Known rows, with every step that occurs
lusom > bozup > velozi > sori > gatad: [-0.999  1.103  1.486 -1.156  0.119  0.688 -4.436 -2.198 -1.002 -0.888
 -0.576 -2.543 -1.382 -0.352 -0.468 -1.229  2.750 -1.870  3.039  1.302
  1.136]
gatad > sori > velozi > bozup > lusom: [-1.234  1.279 -0.677  2.658  0.640 -2.521  0.467  2.689 -0.712 -1.679
 -0.144  1.810  0.063 -1.586  1.488  0.017  0.553  0.195 -0.780  3.108
  0.434]
velozi > bozup > lusom: [-0.485  1.174 -1.223  1.689  2.062 -2.291  1.172  0.291  0.018 -2.622
  0.718  0.267 -1.906 -0.175  2.089  0.654  1.788 -1.993 -0.564  2.314
 -0.550]
bifun > totaz > sori: [-2.736  2.318  2.845 -0.971  2.644 -2.928  1.513 -1.031  0.865 -0.228
  2.132  2.369  0.201  4.884 -1.169 -0.158  1.838 -0.030  1.994 -5.981
 -0.865]
totaz > puti: [-0.928  2.418  1.419 -0.298 -0.725 -2.081  2.300  1.335 -0.323  0.606
  5.300 -0.877 -0.028  1.277  1.491  0.186  1.209 -5.384 -0.951  0.730
 -2.054]
velozi > sori > gatad > pime > lusom: [-2.354  0.676 -1.752 -0.140  1.050 -0.353 -1.184  3.242  1.028  0.801
  2.085 -0.340 -0.145  1.136  1.137 -3.303  3.734 -1.754  1.369  0.656
 -0.974]
totaz > sori: [-2.583  1.322  2.331 -1.214  1.960 -2.275  0.431  1.032 -0.024 -1.242
  2.034  1.577  0.879  4.990 -0.434  0.066  1.431  2.634  1.235 -4.955
  0.326]
velozi > bozup: [-1.358  1.117  1.197  3.225  0.338 -1.619 -0.996  0.243  1.207 -1.377
  1.290 -1.392 -1.692  1.430  2.336 -1.767  0.015 -1.725  0.545 -0.092
 -2.261]
velozi > sori: [-1.235  0.283  4.992  2.085  0.704 -1.666 -3.059  1.662 -0.097  0.671
  1.187 -1.823 -0.779  2.810  1.041 -2.873  0.573  0.144  1.478  2.318
  0.556]
gatad > pime > velozi: [-3.000  1.060 -0.969  0.285 -0.266 -1.045  5.167  0.803  0.583 -0.467
  0.117  0.542  1.447  3.171  1.579 -2.468  3.659 -2.205 -1.873  2.559
 -0.978]
sori > velozi > bozup > lusom > pime: [-0.632 -0.260  0.989  1.945  1.193 -1.788  0.442 -1.517 -0.457 -0.244
  1.156  0.692 -0.851 -0.865  2.649  1.498  1.681 -0.773 -1.682 -1.300
  0.391]
velozi > bozup > lusom > pime > gatad > sori: [-0.112 -0.324  3.579  4.032  1.077 -1.852 -1.634  2.332  0.392 -1.274
  0.064 -3.649  1.454 -1.515  1.047  0.911  0.347  0.719 -2.426 -0.652
  2.283]
bozup > lusom: [-0.770  1.321 -1.079 -0.790  2.339 -2.367  1.630  0.566 -0.908 -2.124
  0.436  1.959 -0.883  0.950  1.486  0.402  2.751 -1.506 -1.185  2.349
  0.661]
bozup > velozi > sori > gatad: [-1.482  0.973  0.256 -0.374 -0.534  0.391 -4.608 -1.316 -0.820 -0.635
  0.609 -1.843 -1.837  0.240  0.008 -1.345  2.914 -3.606  3.236  2.398
  0.877]
totaz > bifun: [-1.855  2.731  0.613  1.423  0.977 -2.358 -1.598 -0.135  0.518  1.544
  2.601  1.112 -3.425  0.944  1.030 -1.937  2.832 -2.619  0.632  1.017
 -1.348]
pime > velozi: [-1.634  2.331 -0.736 -1.307 -0.096 -0.886  4.438 -0.766  0.020 -0.788
 -0.868  0.261  0.223  2.609  0.487 -1.087  3.085 -1.109 -1.539  1.259
 -0.634]
lusom > bozup > velozi > sori > gatad > pime: [-2.750 -0.465  1.404  0.906  0.003  0.028 -2.670  0.163 -0.158 -0.466
  0.779 -1.809  0.434  0.976  1.326 -3.246  3.180 -2.744  1.841  2.584
  0.441]
sori > gatad > pime: [-3.806 -0.620 -0.744  0.337 -0.706  0.206 -1.013  0.833  0.496 -0.997
  1.586 -0.435  0.124  2.606  1.960 -3.679  2.995 -5.821  1.606 -0.020
 -0.869]
sori > velozi > bozup > lusom: [-1.272  1.697 -2.129  1.449  0.061 -2.008  1.650  0.476 -0.580 -1.879
  0.490  2.484 -0.951 -1.456  1.995  0.391  1.189 -0.369 -0.540  3.192
 -0.572]
sori > gatad > pime > lusom > bozup > velozi: [-1.129  2.888 -2.918 -2.171  2.025 -1.045  0.038 -0.751 -0.329 -1.039
  0.179  1.243  0.389 -1.357  0.897 -0.707  4.497  1.372 -0.665  1.691
 -0.520]
bozup > lusom > pime: [-0.246 -0.491  1.899  0.135  3.027 -2.046  0.469 -1.353 -0.718 -0.435
  1.167  0.204 -0.825  1.029  2.204  1.613  2.917 -1.789 -2.150 -2.028
  1.435]
sori > gatad > pime > velozi > bozup > lusom: [-1.537  0.764 -3.847  0.775  0.669 -0.558  3.466 -0.583  0.196 -2.892
 -0.201 -0.554 -1.193 -0.629  1.372  0.348  3.929 -4.750 -0.486  2.974
 -0.485]

Rows
[ 0.120  0.158  0.569  1.722 -0.126 -0.634  0.980 -2.673  0.718 -1.798
  1.242 -2.649 -0.375 -2.150  2.036  2.245  1.749 -0.409 -2.589 -0.629
  0.738] -> velozi > bozup > lusom > pime > gatad
[-0.544  0.575 -0.016  1.591 -1.562 -0.424  1.516 -2.522  0.266 -1.187
  1.094 -0.889  0.417 -3.143  1.956  2.009  1.307  0.797 -2.462 -0.018
  0.688] -> sori > velozi > bozup > lusom > pime > gatad
[-0.817 -0.256  0.796 -1.300  0.169  1.286 -0.990 -2.546 -0.848 -0.477
 -0.934 -3.332 -1.536  0.272 -0.596  0.116  4.065 -4.587  1.799 -0.076
  2.008] -> bozup > lusom > pime > velozi > sori > gatad
[-1.563  2.857 -2.435 -2.718  2.682 -1.378  0.479 -0.482 -0.339 -1.296
  0.687  1.802  1.079 -0.277 -0.126  0.439  4.595  3.403  0.000 -0.826
  0.041] -> totaz > sori > gatad > pime > lusom > bozup > velozi
[-2.055  1.544  1.314  4.475 -2.589 -1.254 -1.128  2.454  0.682 -0.639
  0.314 -0.609  1.184 -1.723  1.402 -1.835 -1.537  1.677 -0.146  1.460
 -0.746] -> pime > gatad > sori > velozi > bozup
[-0.615  1.836 -0.189 -1.916  0.924  0.586 -3.784 -1.358 -0.649 -0.357
 -0.366 -2.034 -1.377 -1.201 -0.682 -1.015  3.519 -0.603  2.707  1.088
  0.741] -> pime > lusom > bozup > velozi > sori > gatad
[-4.447 -0.026  0.220 -0.337  0.525 -0.631  0.090 -0.133  1.033 -0.656
  2.363  0.629  0.565  3.970  0.206 -2.450  3.432 -5.212  2.896 -3.817
 -0.974] -> bifun > totaz > sori > gatad > pime
[-1.501  1.380 -0.144 -2.484  2.153  0.006  0.668  0.438  0.594 -0.691
 -0.749 -0.402  0.685  0.176  0.480 -2.557  3.276  1.129  0.148 -2.270
 -0.910] -> sori > gatad > pime > lusom > bozup
[-0.687  0.298  2.259  0.693 -0.940 -0.251  0.121 -2.475  0.744 -0.623
  1.445 -2.429  0.558 -0.122  1.696  0.536  1.467  0.047 -2.165 -2.244
  0.580] -> lusom > pime > gatad
[ 0.013 -0.612  1.750  2.041  2.714 -2.032  0.039 -1.622  0.030 -0.840
  1.435 -1.004 -1.579  0.102  2.686  1.769  2.139 -1.991 -1.749 -2.107
  0.406] -> velozi > bozup > lusom > pime
[-0.907  3.084 -1.770 -1.138  2.808 -2.466  1.132  0.364 -0.147 -0.596
  0.659  2.140  0.958 -0.699  1.577 -0.758  3.873  3.556 -2.105  2.743
 -0.775] -> gatad > pime > lusom > bozup > velozi
[-1.296  1.931 -0.550  2.133 -0.320 -1.011  2.883 -0.884  1.175 -1.421
 -0.195 -1.598 -1.169  1.172  1.468 -1.054  1.449 -1.694 -0.536  0.824
 -2.175] -> pime > velozi > bozup
[-1.353 -0.303  2.112 -0.857 -0.656  1.648 -1.911 -2.537 -0.327  0.231
 -0.639 -3.901 -1.355  1.254 -0.543 -1.090  3.384 -4.388  2.338 -1.239
  1.264] -> lusom > pime > velozi > sori > gatad
[-3.479 -1.299  1.576  1.683 -0.734  0.239 -2.808  1.601  0.429 -0.041
  1.704 -2.026 -0.051  2.649  1.619 -4.236  2.569 -5.077  2.539  1.679
 -0.079] -> velozi > sori > gatad > pime
[-2.382  1.761 -0.014  2.974 -2.050 -1.301 -0.247  0.372  0.458 -0.417
  1.008  1.309 -0.566 -0.200  2.269 -2.086 -0.647  0.149  0.690  1.017
 -2.371] -> sori > velozi > bozup
[-0.063  0.293  0.761  0.135  0.092 -0.688  1.367 -2.434  0.140 -1.483
  1.085 -1.596  0.305 -1.360  1.599  2.178  2.400 -0.164 -2.874 -0.681
  1.504] -> bozup > lusom > pime > gatad
[-0.202 -0.073  3.653  1.038  1.554 -1.195  1.217 -0.700 -0.624  0.871
 -0.228 -2.345 -0.364  1.475  0.515  0.238  3.022 -0.086 -1.002  2.102
  2.065] -> bozup > lusom > pime > velozi > sori
[-3.833  1.417 -1.575 -1.493 -0.165 -0.107  4.822 -1.573  0.919 -0.596
  0.160  0.472  1.035  3.359 -0.711 -1.546  4.814 -4.620  0.978 -1.738
 -1.016] -> bifun > totaz > sori > gatad > pime > velozi
[-1.789  0.015  2.057 -0.412 -0.695  0.985 -4.593 -0.731 -0.348 -0.447
  0.213 -2.956 -1.874  1.513 -0.176 -2.522  1.975 -4.285  3.940 -0.105
  0.696] -> velozi > sori > gatad
[-3.290  0.822 -2.394 -1.062 -1.191  0.645  3.839 -0.500  0.415 -1.009
 -0.418 -0.580  0.799  2.366  0.751 -2.433  4.478 -4.830 -0.147  1.313
 -0.716] -> sori > gatad > pime > velozi
[-2.091  1.462 -3.104 -0.179  1.270 -0.854 -1.256  2.654  0.639  0.714
  2.425  0.471 -0.120 -0.004  1.234 -2.318  4.539 -1.091  0.815  2.516
 -0.806] -> bozup > velozi > sori > gatad > pime > lusom
[-0.601 -0.594  2.455  3.137  1.782 -2.306 -0.674  0.705 -0.597 -0.031
  0.621 -0.065  0.157 -1.024  2.148  1.259  1.119 -0.128 -1.884 -1.322
  1.438] -> gatad > sori > velozi > bozup > lusom > pime
[-1.724  0.874  1.534  1.556 -1.698 -1.465  0.086  2.176 -1.098  0.183
 -0.315  1.584  2.992 -2.167  0.725 -0.045  0.321  2.822 -2.112  1.080
  2.328] -> bozup > lusom > pime > gatad > sori > velozi
[-0.743  1.567  2.479  1.317  2.302 -2.287 -1.774  1.665 -0.223  0.836
  1.100 -0.483  0.493  0.101  1.130 -1.980  2.707  3.842 -0.219  4.754
  0.555] -> gatad > pime > lusom > bozup > velozi > sori
[-3.629  2.104  0.659 -1.176 -1.271 -1.709  1.262  1.067 -0.899  0.007
  1.439  4.842  2.056  2.575 -0.138 -0.786  0.518  4.108  1.151 -2.680
  0.057] -> totaz > sori > velozi
[-0.762 -0.204  4.850  2.945  0.432 -1.528 -2.323  2.437  0.299 -0.208
  0.179 -3.331  2.310  0.172  0.696 -0.430  0.268  1.074 -2.181 -1.962
  2.279] -> lusom > pime > gatad > sori
[-0.441  0.811 -0.314 -1.182  1.738 -1.158  4.977 -2.395 -0.607 -0.582
 -0.720 -0.026 -0.010  1.073  0.932  1.796  4.360 -1.485 -3.136 -0.420
  1.096] -> bozup > lusom > pime > velozi
[-2.268  0.068  3.112  2.280 -0.088 -1.124  1.348  1.765  0.335  0.930
  0.560 -1.886  0.817  3.109  1.050 -3.281  2.450 -0.685 -0.080  4.460
  0.381] -> gatad > pime > velozi > sori
[-0.548  2.997  0.423 -1.191  1.933 -2.213 -0.019 -1.820 -0.984 -1.497
 -0.397  1.254  0.227 -0.166  1.155 -0.167  2.494  2.655 -1.359  2.288
 -0.017] -> lusom > bozup > velozi
[-1.678  0.555  2.514  4.922 -2.154 -1.167 -1.486  1.389  0.667  0.037
  0.628 -1.320  1.229 -1.878  1.767 -1.028 -1.242  1.542 -0.801 -0.648
 -0.249] -> lusom > pime > gatad > sori > velozi > bozup
